Every row comes from one small tree of marks. Brackets hold a mark, then the marks that hang from it, in the order of their numbers. Every link used is in the known rows. Which tree was each row made from?
In the rows, zero is written as 128.
Known rows:
{z_715 {z_14 {z_546 z_39 z_696 z_823}}}: [129  82 133 126 121 147 105 125 160 127 108 161 113 112 137 142 102]
{z_39 {z_480 {z_535 {z_715 {z_14 {z_546 z_696 z_823}}}}}}: [116  94 131 143 116 134 142 117  89 120 119 130 122 140 134 171 179]
{z_823 {z_546 z_39}}: [132 148 128 121 136 126 121 133 151 135 143 143 127 133 122  97  82]
{z_546 {z_39 {z_480 z_535}} z_696 z_823}: [125 173 140 135 131  94 150 123 143 125 158 113 136 103 116 132  99]
{z_546 {z_39 {z_480 {z_535 z_715}}} z_696 z_823}: [127 174 139 134 128 114 160 116 122 122 169 119 139 115 120 138 138]
{z_480 z_39 {z_535 z_715}}: [136 146 110 118 133 132 139 126  80 129 132 130 135 143 123 128 173]
{z_715 {z_14 {z_546 z_39 z_696}}}: [130  92 122 129 132 146  57 135 154 130 105 154 118 116 133 113 109]
{z_696 {z_546 {z_39 {z_480 {z_535 z_715}}} z_823}}: [135 174 145 122 113 111 252 121 147 126 169 115 138 104 125 143 103]
{z_14 {z_546 {z_39 z_480} z_696}}: [126 162 131 134 129 114  76 132 152 128 131 121 131 105 129 112  96]
{z_480 {z_535 {z_715 {z_14 z_546}}}}: [128  86 108 134 133 148 133 126  88 128 113 160 128 141 136 145 193]
{z_696 {z_546 {z_39 z_480} z_823}}: [132 163 148 117 112 106 214 127 192 133 148 108 128  91 126 135  30]
{z_823 {z_546 {z_39 {z_480 z_535}} z_696}}: [121 176 140 138 137  93 110 134 123 127 158 109 132 136 111  97 108]
{z_715 z_14}: [124  89 113 127 139 138  92 130 145 137 103 140 122 133 126 131 101]
{z_480 z_39 z_535}: [134 145 112 118 135 111 130 132 103 131 123 123 132 131 120 122 133]
{z_535 {z_480 z_39} {z_715 {z_14 {z_546 z_696}}}}: [131  78 113 121 111 152  73 131  84 126  77 132 113 166 142 133 195]
{z_535 z_480 {z_715 z_14}}: [126  93 108 127 128 145 123 126 114 133 103 137 126 156 132 133 164]
{z_823 {z_546 {z_39 z_480}}}: [125 169 133 126 143 108 129 137 150 134 145 104 138 124 121  99  79]
{z_546 {z_39 z_480} z_696 z_823}: [124 163 142 130 125 112 120 122 166 128 147 114 131 103 121 131  67]

Write each row's tree:
[130 131 128 129 147 127 195 126 121 127 143 113 147 107 127 146 148] : {z_546 {z_39 {z_480 {z_535 {z_715 z_14}}}} z_823}
[140 102 110 121 132 149 135 134 126 130 105 148 133 127 143 120 175] : {z_535 z_480 {z_715 {z_14 {z_546 z_39}}}}
[137  81 106 114 121 152 122 135  85 130  75 131 124 154 145 136 198] : {z_535 {z_480 z_39} {z_715 {z_14 z_546}}}
[133  88 128 126 111 151 134 122 128 124 110 157 117 135 144 143 164] : {z_535 z_480 {z_715 {z_14 {z_546 z_39 z_696 z_823}}}}
[130 141 136 124 121 129 113 118 170 129 146 152 119 112 123 127  71] : {z_546 z_39 z_696 z_823}
[122 179 137 137 135 113 119 128 102 123 168 114 135 149 115 103 148] : {z_823 {z_546 {z_39 {z_480 {z_535 z_715}}} z_696}}
[129 106 131 126 136 127 160 133 156 131 110 120 135  92 139 147 100] : {z_715 {z_14 {z_546 {z_39 z_480} z_823}}}
[125 118 126 133 134 148  73 132 128 126 116 120 132 120 135 123 146] : {z_535 {z_715 {z_14 {z_546 {z_39 z_480} z_696}}}}
[116 107 121 145 128 132  92 127  84 123 115 124 127 145 130 144 186] : {z_39 {z_480 {z_535 {z_715 {z_14 {z_546 z_696}}}}}}
[126 146 137 128 128 127  72 130 151 131 145 145 116 145 118  94  79] : {z_823 {z_546 z_39 z_696}}
[120 133 134 138 145 125 108 134 100 125 144 109 133 152 119 108 157] : {z_823 {z_546 {z_39 {z_480 {z_535 {z_715 z_14}}}} z_696}}
[131  68 123 119  99 154 121 123  89 124  80 139 108 162 145 160 186] : {z_535 {z_480 z_39} {z_715 {z_14 {z_546 z_696 z_823}}}}
[120 167 142 133 131 109  80 133 148 130 147 106 126 136 116  96  78] : {z_823 {z_546 {z_39 z_480} z_696}}
[132 128 142 123 124 123 241 127 146 127 144 111 134 108 128 149 109] : {z_696 {z_546 {z_39 {z_480 {z_535 {z_715 z_14}}}} z_823}}
